(in the rows, 128 means zero)
Known rows, with every step that occurs:
tebon/kevaze/kabi/rokub: [ 63 100 117 152  98 108  81 176 158 127 124 117  44 132 131 106 190 135
 141 144 113 162 115 128 125 123 128 124 151  85 138]
kevaze/kabi/rokub/kolol: [ 72  95 106 183 117 141  82 160 163 130 140 129  88 154 123 112 157 130
 147 153 107 153 104 145 140 112 118 130 158  50 135]
rokub/kabi: [ 73  96 112 159 116 134  95 170 131 150 126 132  79 140 129 110 144 132
 135 134  96 147 107 162 135  81 138 126 153 107 103]
diline/vatori/zumivu: [ 69  98 115 136 118 139  96 158 112 124 116 135  93 139 130 115 150 104
 152 145 102 174 171 141 111 115 141 116 163 107 145]
kolol/rokub/kabi: [ 73  91 111 147 116 127 106 177 105 157 123 124 107 136 124  93 140 137
 141 135 102 154 118 166 120  92 143 128 158  94 104]
vatori/zumivu/rokub/kolol: [ 75 100  97 140 130 166  99 163 122 142 127 135 142 135 138  85 134 129
 155 147 104 172 158 155 124 128 125 115 156 108 154]
diline/kevaze/kabi: [ 71 106 117 163  89 117  91 166 151 126 125 119  59 114 126 116 163 134
 135 157 103 170 156 156  95 104 143 111 147  76 136]
zumivu/rokub/kolol/tebon/kevaze/kabi: [ 69 108 101 139  97 119  84 182 134 131 128 117  97 113 130  88 184 135
 146 149 111 153 157 171 134 111 130 107 126  74 126]
tebon/zumivu: [ 73 107 130 146 127 132  85 172 151 147 119 122  74 134 126 122 141 129
 134 125 100 174 174 150 123 108 132 102 153 106 138]
rokub/kolol: [ 75 102 123 159 134 148  87 165 146 143 132 137 117 126 132 127 124 127
 142 139  98 156 136 144 132 100 129 119 152  75 132]
lozopa/rokub/kolol/tebon/zumivu: [ 65 101 144 147 129 146  70 174 132 107 129 137  69 126 124 129 172 124
 139 129 100 155 154 161 149  84 138  96 171  66 144]
vatori/kabi: [ 63  99  92 153 110 158  90 159 170 141 124 126  92 133 134 119 132 143
 137 132  99 171 122 150 106  97 136 105 148 146 103]
tebon/kevaze/kabi: [ 67 108 120 151  99 108  84 174 145 148 122 116  51 103 132 107 179 134
 136 143 103 155 147 143 113 112 133 109 129 111 122]
vatori/zumivu/tebon: [ 68  98 108 127 113 152  97 165 132 148 130 138  71 132 127 104 138 137
 144 137 111 169 164 136 108 106 141 118 161 154 144]
lozopa/rokub/kolol/tebon/kevaze/kabi: [ 59 104 132 153 100 118  65 177 124 107 135 132  42  95 129 115 213 125
 141 147 102 141 118 156 134  93 139 102 146  73 130]
kolol/rokub/kabi/kevaze/tebon/zumivu: [ 77 103 122 123 118 146  97 192  94 144 120 117  63 166 121  69 179 126
 127 128 115 201 181 180 117  94 132 134 146  98 123]
rokub/kabi/kevaze/tebon: [ 77 104 108 138 111 144  92 182 124 131 131 129  57 174 125  83 175 115
 124 128 108 183 126 161 118  81 136 160 147 113 115]
diline/kevaze/kabi/rokub: [ 69  97 112 163  88 117  89 167 166 106 125 117  59 145 123 116 173 137
 140 159 113 182 123 142 108 117 137 128 169  59 149]
kabi/kevaze/tebon: [ 79 106 118 130 115 126  89 182 144 131 133 125  72 163 124  98 159 119
 127 124 112 197 146 133 104  97 143 159 158 107 132]
rokub/kabi/kevaze/tebon/zumivu: [ 77 107 124 135 115 154  85 186 119 140 125 125  39 170 125  84 186 113
 120 126 110 192 165 179 128  85 126 137 142 117 123]
kevaze/kabi/rokub/kolol/tebon: [ 69  93 101 168 100 143  80 169 166 108 143 126  82 157 113 118 171 130
 149 147 113 152 100 147 138 104 121 141 160  42 127]
zumivu/tebon/kevaze/kabi/rokub/kolol: [ 64 100 121 151 107 131  75 172 149 132 130 132  51 122 133 104 183 136
 141 157 117 159 139 141 142 112 120 118 142  77 145]
lozopa/rokub/kabi/kevaze: [ 61  94 125 152 122 146  84 182 151 118 120 130  47 155 133  95 188 113
 128 144 105 160  95 152 126  79 147 148 178 102 115]
rokub/kolol/tebon/kevaze/kabi: [ 66 109 120 149  93 127  78 174 146 127 133 124  63 101 129 114 192 131
 142 145 104 148 140 155 129 102 122 112 121  67 120]
kabi/rokub: [ 71  93 115 150 121 124  91 170 163 122 127 123  92 166 125 121 139 133
 143 132 110 173 105 120 128 109 139 138 181  89 141]
lozopa/rokub/kabi/kevaze/tebon/zumivu: [ 70 104 136 144 119 143  74 189 110 119 125 133  17 165 126  88 207 112
 118 128 106 189 151 181 136  73 143 128 167 119 133]

Rows:
[ 79  98 110 125 110 135 105 190  95 140 129 123  82 165 121  71 170 126
 130 131 114 189 134 163 108  89 144 159 154 100 116] : kolol/rokub/kabi/kevaze/tebon
[ 83 112 112 118 122 129  89 196 127 139 123 112  90 176 127  72 159 120
 125 121 117 216 213 163 114 111 141 130 154 108 151] : kabi/kevaze/tebon/zumivu/rokub
[ 59  92  92 145 107 179  82 159 177  98 128 129 103 159 128 124 154 143
 147 137 109 172  92 141 138  96 122 129 168  77 111] : vatori/kabi/rokub/kolol/tebon
[ 68 109 107 129 112 175  80 174 151 129 121 120  57 163 129  94 171 127
 122 124 112 215 178 157 101  99 126 121 141 147 122] : vatori/kabi/kevaze/tebon/zumivu
[ 81 111 128 139 117 123  80 178 113 147 133 131  66 147 120 113 146 132
 129 112 103 187 192 160 122  95 141 109 151 125 141] : kevaze/tebon/zumivu
[ 69  99 113 165 106 148  72 171 167 110 134 120  61 156 112 113 183 129
 147 144 112 160 139 163 146 109 112 116 152  37 138] : kevaze/kabi/rokub/kolol/tebon/zumivu
[ 81 103  93 134 113 140  99 192 114 142 129 122  90 187 129  59 169 120
 126 131 113 192 146 176 121  87 144 159 154 122 123] : zumivu/rokub/kabi/kevaze/tebon
[ 75  97  90 150 118 130 100 180 121 159 124 124 112 156 130  83 138 134
 138 136 102 155 135 177 136  94 148 125 154 114 114] : zumivu/rokub/kabi
[ 72 103 100 119 110 152  92 197 151 130 113 105  73 178 123  71 187 122
 130 135 117 176 165 185 134  92 133 128 150  90 117] : kolol/tebon/zumivu/rokub/kabi/kevaze
[ 70  99 110 148 117 153  96 178 164 138 119 121  69 159 131  98 165 114
 131 143 108 165 112 150 121  87 129 152 153  97 107] : rokub/kabi/kevaze
[ 62  94  97 147 113 147  88 153 148 105 109 127  94 170 132 124 156 121
 143 144 107 187 134 142 123 107 140 119 177  94 123] : diline/vatori/kabi/rokub
[ 73 103 106 137 127 153  95 190 148 149 109 108  84 170 134  70 173 120
 128 143 111 183 173 179 132 103 125 124 146 101 124] : tebon/zumivu/rokub/kabi/kevaze
[ 70 106 130 142 123 152  79 172 145 121 127 128  94 127 123 129 149 127
 141 128 102 161 173 163 145  97 122 105 145  69 128] : rokub/kolol/tebon/zumivu
[ 62  99 131 128 109 139  82 176 147  97 124 127  83 136 135 121 176 134
 147 135 113 160 113 127 151 112 125 130 162  48 136] : kabi/rokub/kolol/tebon/kevaze
[ 78 111 130 124 120 141  82 186 138 129 126 119  53 163 125  96 166 115
 123 119 112 207 189 148 111 101 131 137 148 112 144] : kabi/kevaze/tebon/zumivu
[ 62  95 105 162 125 170  82 147 140 101 116 136 122 158 138 126 147 120
 148 153 104 179 139 151 137 107 123 118 167  55 127] : diline/vatori/kabi/rokub/kolol
[ 59  96 110 131  89 137  86 168 142 131 128 128  21 128 130  87 198 138
 147 154 124 172 140 131 118 128 124 118 153 136 155] : vatori/zumivu/tebon/kevaze/kabi/rokub
[ 75 102 101 136 118 133  94 179 136 130 133 126 141 148 125 103 130 129
 147 132 107 161 149 165 138 100 140 122 157  73 133] : zumivu/rokub/kolol/tebon
[ 62 100 112 139  81 111  80 180 159 104 128 111  39 141 122 110 204 134
 144 136 118 161 107 133 127 110 132 130 154  72 127] : kolol/tebon/kevaze/kabi/rokub
[ 69 112 113 122 113 164  77 170 125 113 108 125  64 166 131 100 182 106
 125 132 110 223 222 171 101  98 130 117 142 122 129] : diline/vatori/kabi/kevaze/tebon/zumivu
[ 84 113 115 126 136 154  84 188 123 138 127 123 111 169 131  72 158 117
 129 131 113 211 210 172 129 113 124 127 146  87 157] : kabi/kevaze/tebon/zumivu/rokub/kolol
[ 61 103 125 107 104 145  93 173 118 144 120 135  52 103 139 102 168 139
 143 139 114 173 172 131 112 113 134 103 147 159 150] : vatori/zumivu/tebon/kevaze
[ 72 101 101 135 106 136  92 187 122 142 119 115  82 161 120  86 164 136
 138 127 105 156 161 195 148  85 140 102 149 107 114] : kolol/tebon/zumivu/rokub/kabi
